What can hang from each mark
rerosu: dafi
mumep: sitoke
dafi: ferirok rerosu sitoke
sitoke: dafi mumep nogidoz
nogidoz: ferirok sukef zani
ferirok: dafi mumep
zani: nogidoz
sukef: nogidoz
bulur: mumep

(in the rows, 128 means zero)
Known rows, with every way that one mark hangs from another
(bulur (mumep (sitoke (dafi ferirok rerosu) (nogidoz sukef zani)))): [140 104  88 116 126 158  92 157 125 124 116 129 134 128 136 146 123 119
 105 151]
(ferirok (mumep (sitoke dafi nogidoz))): [157 127 112 173  95 123 125 139 102 154 118 168 135 156 136 175  78 109
 170 129]
(ferirok (dafi (sitoke nogidoz))): [130 125 165 118  84 109 120 145 129 152  91 185 130 147 128 118 134 120
 176 124]
(nogidoz ferirok zani): [155 138 136 158 117 107 108 102  89 129 167  73 120  81 111 122 125 153
  90 142]
(zani (nogidoz sukef)): [153 147 127  99 131 126 134 125 117 155 105 139  98  83 134 109 160 162
 180 105]
(sitoke mumep (nogidoz sukef)): [126  89 130 130 164 146 138 139 119 145 141 126  82 143 140 143  86  99
 120 100]
(mumep (sitoke (dafi rerosu) (nogidoz ferirok zani))): [136 128 126 152 136 175 129 129 112 130 116 118 156 138 124 140 110  80
  84 143]
(mumep (sitoke (dafi ferirok rerosu) nogidoz)): [140 128 149 132 121 176 133 165 147 161  85 144 182 137 116 126 128  90
 139 105]
(sitoke (dafi ferirok rerosu)): [158 123 167 133  77 114 141 149 151 161 115 134 184 114 113 107 148 142
 164  76]
(bulur (mumep (sitoke (nogidoz (ferirok (dafi rerosu)) sukef zani)))): [127 121  65 120 138 144  84 138  98  96 125 129 117 122 145 140 115 138
 111 181]
(nogidoz (ferirok mumep) sukef zani): [126 147  99 132 154  99 117  55  96  71 174  73  87 106 130 137 104 157
  95 157]
(nogidoz (ferirok (dafi rerosu sitoke) mumep) sukef zani): [ 80 160 103  97 155  95 130  46 127  34 147 114 103 137 143 121 130 155
 115 166]
(rerosu dafi): [195 144 180 142  44  99  60 123  94 166 147 136 120 104 117 139 114 129
 184 115]
(zani (nogidoz (ferirok (dafi sitoke) mumep) sukef)): [112 158  96  92 146 104 169  91 128  98 112 144  97 124 148 100 162 154
 187 140]
(sitoke (dafi ferirok rerosu) mumep (nogidoz sukef)): [105  82 143 110 155 161 182 137 168 126 128 124 131 172 135 125 111  81
 114  75]
(sukef (nogidoz (ferirok (mumep (sitoke (dafi rerosu)))) zani)): [138 137 107 177  95  96 136 133 115 128 168 109 144 129 123 146 129 162
  77 166]
(nogidoz (ferirok (dafi rerosu sitoke)) sukef zani): [ 93 153 130  82 160 119 121  62 129  57 136  98 114 116 136  97 147 134
  89 160]
(ferirok (mumep sitoke)): [165 151 108 164 103 102  97 138  98 155 124 157 137 114 136 165  94 153
 198 129]
(sukef (nogidoz ferirok)): [161 125 135 167  93  85 133 169 116 172 160 103 148  96 108 104 150 175
 104 138]
(mumep (sitoke dafi)): [194 123 143 154  92 143  98 153 100 186 106 145 162 116 135 146  96  83
 148 129]
(bulur (mumep (sitoke (dafi ferirok) nogidoz))): [170  92  93 141  98 144  96 190 116 167 111 142 146 127 131 145 116 111
 136 145]

Rows
[ 60 144 171  58 184 161 138 138 210 111  90 124 150 118  99  83 213 142
 117  85]  (dafi ferirok rerosu (sitoke (nogidoz sukef zani)))
[160 117 153 140 110 171 125 164 135 176  89 138 167 139 116 132 113  73
 133 116]  (mumep (sitoke (dafi ferirok) nogidoz))
[144 135 117 181  86  70 128 130 106 137 183  98 119 110 112 140 133 191
  86 161]  (sukef (nogidoz (ferirok mumep) zani))
[104  97 117 130 163 139 147  84 105  85 165  95  68 160 144 141  75  92
  72 150]  (sitoke mumep (nogidoz (ferirok dafi) sukef zani))
[154 129 138 168  89  89 119 143 108 155 174  87 128  94 106 121 145 176
  66 157]  (sukef (nogidoz ferirok zani))
[113 175  77 100 151 122 162  88 118  84 106 142 114 117 152 107 147 164
 190 144]  (zani (nogidoz (ferirok (dafi rerosu) (mumep sitoke)) sukef))
[ 86 100 162  76 191 155 153 163 200 149 108 123 123 138 118  95 167  89
 130  82]  (dafi ferirok (sitoke mumep (nogidoz sukef)))
[134  91 142 164 128 136 126 138 105 157 157 123  79 137 128 168  85 112
 101 113]  (sitoke mumep (nogidoz zani))
[132 142 204  98  86 134  84 129 163 147 122 128 122 130  96 117 168 102
 145 111]  (rerosu (dafi ferirok (sitoke (nogidoz zani))))
[ 57 117 155  63 209 162 164 162 221 125 101 134 147 137 120  83 193 118
 140  65]  (dafi ferirok rerosu (sitoke mumep (nogidoz sukef)))
[ 99 150 174  81 146 124 133 172 206 152  90 140 190  89 103  70 224 167
 180  65]  (dafi ferirok rerosu sitoke)
[ 86 152 126 127  90  86 133 108 136  94 109 202 121 168 137 151 129 168
 192 129]  (ferirok (dafi rerosu (sitoke (nogidoz zani))) mumep)
[136 139 126 119 160 123 106  71  98  92 164  57  99  84 123 114 121 138
  68 151]  (nogidoz ferirok sukef zani)
[146 134 132 120 155 173  98 147 114 153  94 136 131 117 127 135 107  94
 131 130]  (mumep (sitoke (nogidoz sukef)))
[ 57 115 126  93 221 159 153 125 168  97 136 115 111 139 135 110 162 105
  84 112]  (dafi rerosu (sitoke mumep (nogidoz ferirok sukef zani)))
[117 127 149 113 106  97 128 142 142 137 112 182 140 138 149 120 139 139
 193 109]  (ferirok (dafi rerosu (sitoke mumep)))
[123 160  91 123 140 110 108  42  90  48 150  97  97 132 148 145  81 131
 108 194]  (nogidoz (ferirok dafi (mumep sitoke)) sukef zani)
[160 113 137 129 133 177 114 141 111 157  94 142 138 145 135 144  89  57
 115 133]  (mumep (sitoke dafi (nogidoz sukef)))
[145 102  84 115 129 155 101 174 130 136 107 140 146 129 137 134 126 117
 129 140]  (bulur (mumep (sitoke (dafi ferirok rerosu) (nogidoz sukef))))
[132 162  81 110 170 130 154 103 115 114 118 118 105 100 143 112 147 152
 170 138]  (zani (nogidoz (ferirok (mumep sitoke)) sukef))
[126 155 106 167  84  83 126 121 111 107 161 125 138 131 126 140 127 185
 102 182]  (sukef (nogidoz (ferirok (dafi rerosu) (mumep sitoke)) zani))
[133 144 111 168  72  57 149 141 118 125 158 139 149 130 123 119 137 202
 144 150]  (sukef (nogidoz (ferirok (dafi rerosu) mumep)))
[ 83 110 144 113 174 144 147 175 169 154 113 164 135 138 132 119 164 119
 149  78]  (dafi rerosu (sitoke mumep nogidoz))
[130 111 167 135  94 144 162 158 157 155 104 143 172 145 103 114 142 121
 141  73]  (sitoke (dafi ferirok rerosu) nogidoz)
[128 138 105 147 123 136 121 107 111 111 120 155 122 155 141 176  85 117
 139 137]  (ferirok (mumep (sitoke (dafi rerosu) (nogidoz sukef zani))))
[123 106 116 147 128 132 155  76 101  92 154 102  95 168 128 153  81  89
  67 147]  (sitoke dafi (nogidoz (ferirok mumep) sukef zani))
[113  81 123 167 140 148 176 118 117 119 170 104 115 168 136 152  90  81
  64 116]  (sitoke (dafi rerosu) mumep (nogidoz ferirok zani))
